Each row comes from the steps of one walk. Every step used is in the known rows, and no mark comes twice. Write the walk behind each row, first mark first.
Known rows
S, T, L, Z: [ 0.10 -5.12  8.16 -5.01 -1.07  1.20  0.74 -3.08 -1.85 -2.58 -3.57 -0.70
 -1.42 -4.41 -1.37 -6.18 -3.86 -4.77]
V, T, D: [-2.06  1.23 -2.14  0.80 -1.12  3.68  0.84  2.13 -0.60  3.84 -3.77 -0.04
  1.68 -2.54 -6.34 -2.56 -2.35 -1.57]
Z, S, T: [-0.01  0.86  5.02 -0.47  3.95 -7.56  1.26 -4.50 -8.03  4.07  3.56 -3.81
 -1.72  3.95 -4.61 -4.18  2.67 -0.94]
W, V: [-2.10 -1.72  1.12  5.60 -2.41  1.85  0.44 -3.16  3.54 -1.68  1.88  0.61
  4.20 -0.58 -0.83 -1.13 -2.24 -0.52]
L, Z, S: [ 2.00  2.07 -0.19 -2.95 -1.82 -0.29  2.24 -0.64  0.17  2.80  0.03 -1.59
 -0.48 -0.98  0.97  0.37  5.95  1.30]
T, D, Z, S, W, V: [ 2.48  1.55 -3.01  4.33  0.71  1.08  0.58  3.72  4.23 -0.61 -0.58  2.98
  3.90  2.13  1.04  5.72 -3.82  5.54]
T, D, Z, S: [ 1.73  1.46 -2.65 -0.64 -0.32  0.82  2.48  2.43 -2.31  4.74 -1.63  4.64
  5.46  2.23 -2.62  7.01  3.98  7.39]
W, V, Z: [-4.11 -1.33  1.57  3.55 -3.41  6.61  0.61 -4.76  1.27 -3.14  1.59 -0.99
  0.96 -0.48 -0.44 -1.56 -2.21 -2.85]
Z, S: [ 0.38  2.17 -2.06 -0.04  1.17 -4.07 -0.05 -3.43 -3.44  5.49  1.94 -2.53
  1.66  1.74 -0.33  0.21  5.54  1.12]
W, D, Z, S: [-1.66  0.03 -3.35  2.17 -1.24 -3.39 -0.40  1.22 -0.61  1.56  2.75  3.21
  2.27  4.49  1.59  7.10  5.99  6.67]
W, D, Z, S, T: [-1.78 -0.69  2.90  0.87  2.40 -7.95 -0.39 -0.66 -4.90  0.32  3.96  1.77
 -0.75  6.15 -2.88  2.29  2.76  4.26]
W, V, Z, S, T: [-2.26  1.59  3.62  3.01  1.28 -2.41  3.39 -7.05 -4.11 -0.78  4.85 -4.89
 -3.37  4.20 -4.61 -2.40 -0.25 -3.71]
D, Z: [ 0.09 -0.73  5.44 -1.51 -0.03  3.99 -3.54 -2.04 -4.55 -1.92 -3.39  3.89
  5.35  1.42  2.72  0.75  2.61  3.02]
W, V, T: [-2.76  2.38  0.69  4.48 -0.59  2.23 -0.59 -0.17  2.18 -1.85  0.08 -1.12
  1.38 -1.72 -3.09 -3.11 -2.68 -4.91]
Z, S, W, D: [-1.25  0.83 -4.95  3.22  1.77 -7.51 -2.13  0.03  0.86  2.59  4.51 -4.37
 -2.64  4.49  3.51 -0.04  0.46  3.53]
S, W, L, Z: [ 1.64 -4.02  1.35 -0.88 -2.03  5.51 -3.74  2.74  6.42 -6.57 -0.77  2.43
 -3.10 -3.45  8.12 -4.05 -4.66 -2.19]
V, Z, S, W, L: [ 0.10 -0.52 -3.50  0.16 -0.22  1.62 -2.51 -1.83  0.19 -2.00  3.81 -1.76
 -5.77  1.20  6.46 -1.19  1.21 -2.38]
W, D, Z, S, T, L: [-2.03 -4.15  1.81 -0.30  1.61 -7.52  1.29 -1.49 -3.20 -0.41  2.01  2.45
  0.62  1.83 -2.11  4.29  1.01  2.70]
W, L, Z, S: [ 1.08 -1.23 -3.31 -0.72 -4.09  1.24  1.86  2.66  5.01 -0.51  2.91  2.60
 -2.22 -2.85  2.34  2.20  4.55  0.67]
W, D: [-4.74 -3.53 -2.26  4.42 -4.29 -1.43 -0.04 -2.05  2.02  1.11  2.75  1.15
  2.12  0.94 -0.36  0.08 -0.14  3.02]
D, Z, S, T: [ 1.82  1.67  7.44 -2.36  5.07 -4.34 -0.40 -3.34 -9.15  0.53  0.83  0.21
  0.52  4.91 -2.62 -0.69  3.86  1.89]
V, Z: [-2.62 -0.61  2.59 -0.84 -2.58  6.11 -1.02 -6.63 -4.89 -0.38 -0.54 -1.78
  1.02  0.41  0.29 -3.28  1.80 -1.47]

Write each row's walk
[ 2.17  6.07 -1.94 -0.26  2.17  0.34 -1.81  3.84  5.67 -2.28 -1.12 -5.38
 -5.32 -1.13  3.31 -2.97 -1.87 -4.73] | L, Z, S, W, V, T
[-3.54 -2.40  0.34  3.09 -2.50  1.73 -2.37 -0.19  0.03 -2.52 -0.36  5.37
  3.99  2.05  2.37  4.09  0.69  5.11] | W, D, Z
[ 0.00 -0.93  1.42 -1.55 -0.59  5.53 -2.84  2.69  8.13 -7.00 -5.04 -2.83
 -2.00 -7.05  4.98 -4.85 -8.29 -8.36] | S, W, V, T, L, Z
[ 0.14 -3.12  3.27 -3.46  2.68 -7.05  1.60 -5.64 -5.76  3.71  1.05 -3.12
 -0.37  0.01 -4.31 -2.76  1.14 -2.68] | Z, S, T, L
[ 0.23 -1.23  1.79 -0.09 -2.15  6.72  0.06  1.38 -1.33  0.95 -4.35  6.25
  6.83 -0.12 -3.09  3.63 -0.83  5.77] | T, D, Z
[ 1.66 -2.09 -1.72 -5.18 -3.03 -0.11  2.58 -1.21  1.53  2.64 -1.11 -0.79
  1.09 -5.54  2.67  2.15  3.96 -1.18] | T, L, Z, S
[ 2.26 -0.72 -0.62 -0.31  2.76 -0.30 -5.16  2.54  0.97 -2.93  1.87  4.91
  0.05  2.20  7.08  3.49  1.84  2.41] | D, Z, S, W, L
[ 3.33  1.67 -1.70 -1.08  2.59  0.92 -0.95  1.93 -2.31  2.35 -2.83  1.49
  2.57  2.92  1.36  3.34  0.16  6.83] | T, D, Z, S, W
[ 1.03  5.99  0.06  1.38  5.72  0.25 -4.35  2.60  0.28 -4.35 -1.01 -1.14
 -1.43  1.96  3.63  0.71 -0.94 -1.33] | D, Z, S, W, V, T
[ 0.07  1.99  0.47  3.09  1.54  6.36 -3.05  5.45  3.40 -5.17 -4.30  2.87
  2.42 -0.46 -0.03 -0.51 -8.71 -0.17] | S, W, V, T, D, Z
[ 2.08  0.51  1.57 -2.50 -1.43 -1.99  5.83  0.79 -3.17  4.93 -0.95 -0.87
 -2.33  0.25 -8.11 -1.83 -0.28  1.36] | L, Z, S, T, D
[ 3.12 -0.98 -4.65  0.96  0.38  2.35 -1.36  6.01  2.94 -0.99  0.37  6.24
  1.73  0.93  2.54  5.73 -1.49  5.24] | T, D, Z, S, W, L
[ 1.53 -1.08 -3.79  2.01  2.00 -3.30 -3.23  0.66  2.22 -0.26  4.59 -0.15
 -2.70  1.06  5.53 -0.49  0.03 -0.65] | Z, S, W, L
[-2.34  2.05 -2.46  3.53 -2.53  1.20  3.02 -4.94  0.20  0.90  3.65 -2.72
 -0.20  1.49 -0.36  1.62  2.67 -1.44] | W, V, Z, S
[ 0.83  1.10 -4.26  0.30 -1.45 -3.86 -0.71  2.48  4.53  0.21  2.30 -4.45
 -5.50  1.87  5.55  0.05  0.77  2.82] | L, Z, S, W, D
[-0.48  1.87  0.38 -1.97 -0.13  7.25 -1.15  3.69 -2.94  0.24 -6.27  5.22
  4.34 -1.68 -4.06  1.19 -0.81  1.89] | V, T, D, Z
[ 2.12  2.55 -0.42  1.35  0.33 -1.01 -0.19  1.79  6.17 -2.74  1.49 -3.37
 -2.70 -0.37  4.21 -1.16 -1.62 -0.74] | L, Z, S, W, V
[-0.19 -2.00  7.40 -1.10  0.86  2.72  0.59 -0.41 -6.17 -0.98 -2.94  4.64
  3.59  1.90 -6.91 -1.22 -3.89  3.04] | S, T, D, Z
[ 1.14 -2.77 -1.18 -0.15 -3.43 -0.95  5.48  5.65  3.47  0.87  2.36  3.74
 -3.74 -1.78 -6.13  0.81 -2.05  0.98] | W, L, Z, S, T, D
[-2.99 -1.74 -0.71  1.90 -1.33  2.35  0.10 -0.17  4.25 -2.77 -2.37 -0.58
  2.68 -5.94 -1.20 -1.32 -4.48 -7.62] | W, V, T, L
[-0.32  1.35 -3.48  1.54  2.89 -3.44 -1.39  0.07  4.41 -0.58  0.30 -5.14
 -2.01 -2.67  2.87 -1.34 -3.55 -6.43] | Z, S, W, V, T, L
[ 0.99 -1.82  2.29 -1.60 -0.93 -2.84  2.35  1.54  0.72 -1.41  3.62  1.61
 -5.50 -0.42 -2.00 -2.22  1.06 -2.56] | W, L, Z, S, T
[ 3.38  2.60  0.04 -3.34  1.96 -0.88 -1.56  0.05  0.64  1.01 -0.94 -4.42
 -3.90  0.59  5.20 -2.90  1.61  0.27] | L, Z, S, W
[-0.10  1.22 -3.85 -1.24 -2.35  0.75  2.77  2.78  6.43 -0.69 -1.87 -2.15
 -1.55 -6.37  0.27  2.38  0.13 -5.67] | W, V, T, L, Z, S
[ 0.30  4.47 -2.89 -2.34  1.19  2.02  1.30  4.64 -2.83  4.60 -3.46  2.85
  1.70 -0.09 -4.44  4.30  4.00  3.52] | V, T, D, Z, S
[-1.08 -5.73  7.06 -2.21  1.33 -2.55 -0.11 -5.85 -4.92 -0.63 -1.45 -2.03
  2.14 -2.09 -2.96 -6.07 -3.67 -4.29] | S, T, L
[-0.99 -2.45  3.48 -4.96  0.85 -3.11  2.78 -8.38 -8.16  1.91  0.73 -4.85
 -2.76 -0.36 -3.31 -3.08  2.17 -5.10] | V, Z, S, T, L
[ 3.69 -1.69 -0.67 -5.90  0.24 -0.47 -0.76 -0.67  2.37  0.94 -2.62 -4.43
 -2.74 -4.77  6.61 -0.43  0.34 -2.02] | T, L, Z, S, W
[-0.33  4.56 -4.61  3.64  0.14  1.83  2.76  5.87  1.87  1.23 -1.11  3.83
  3.06  0.26 -4.80  5.97  0.11  1.90] | W, V, T, D, Z, S
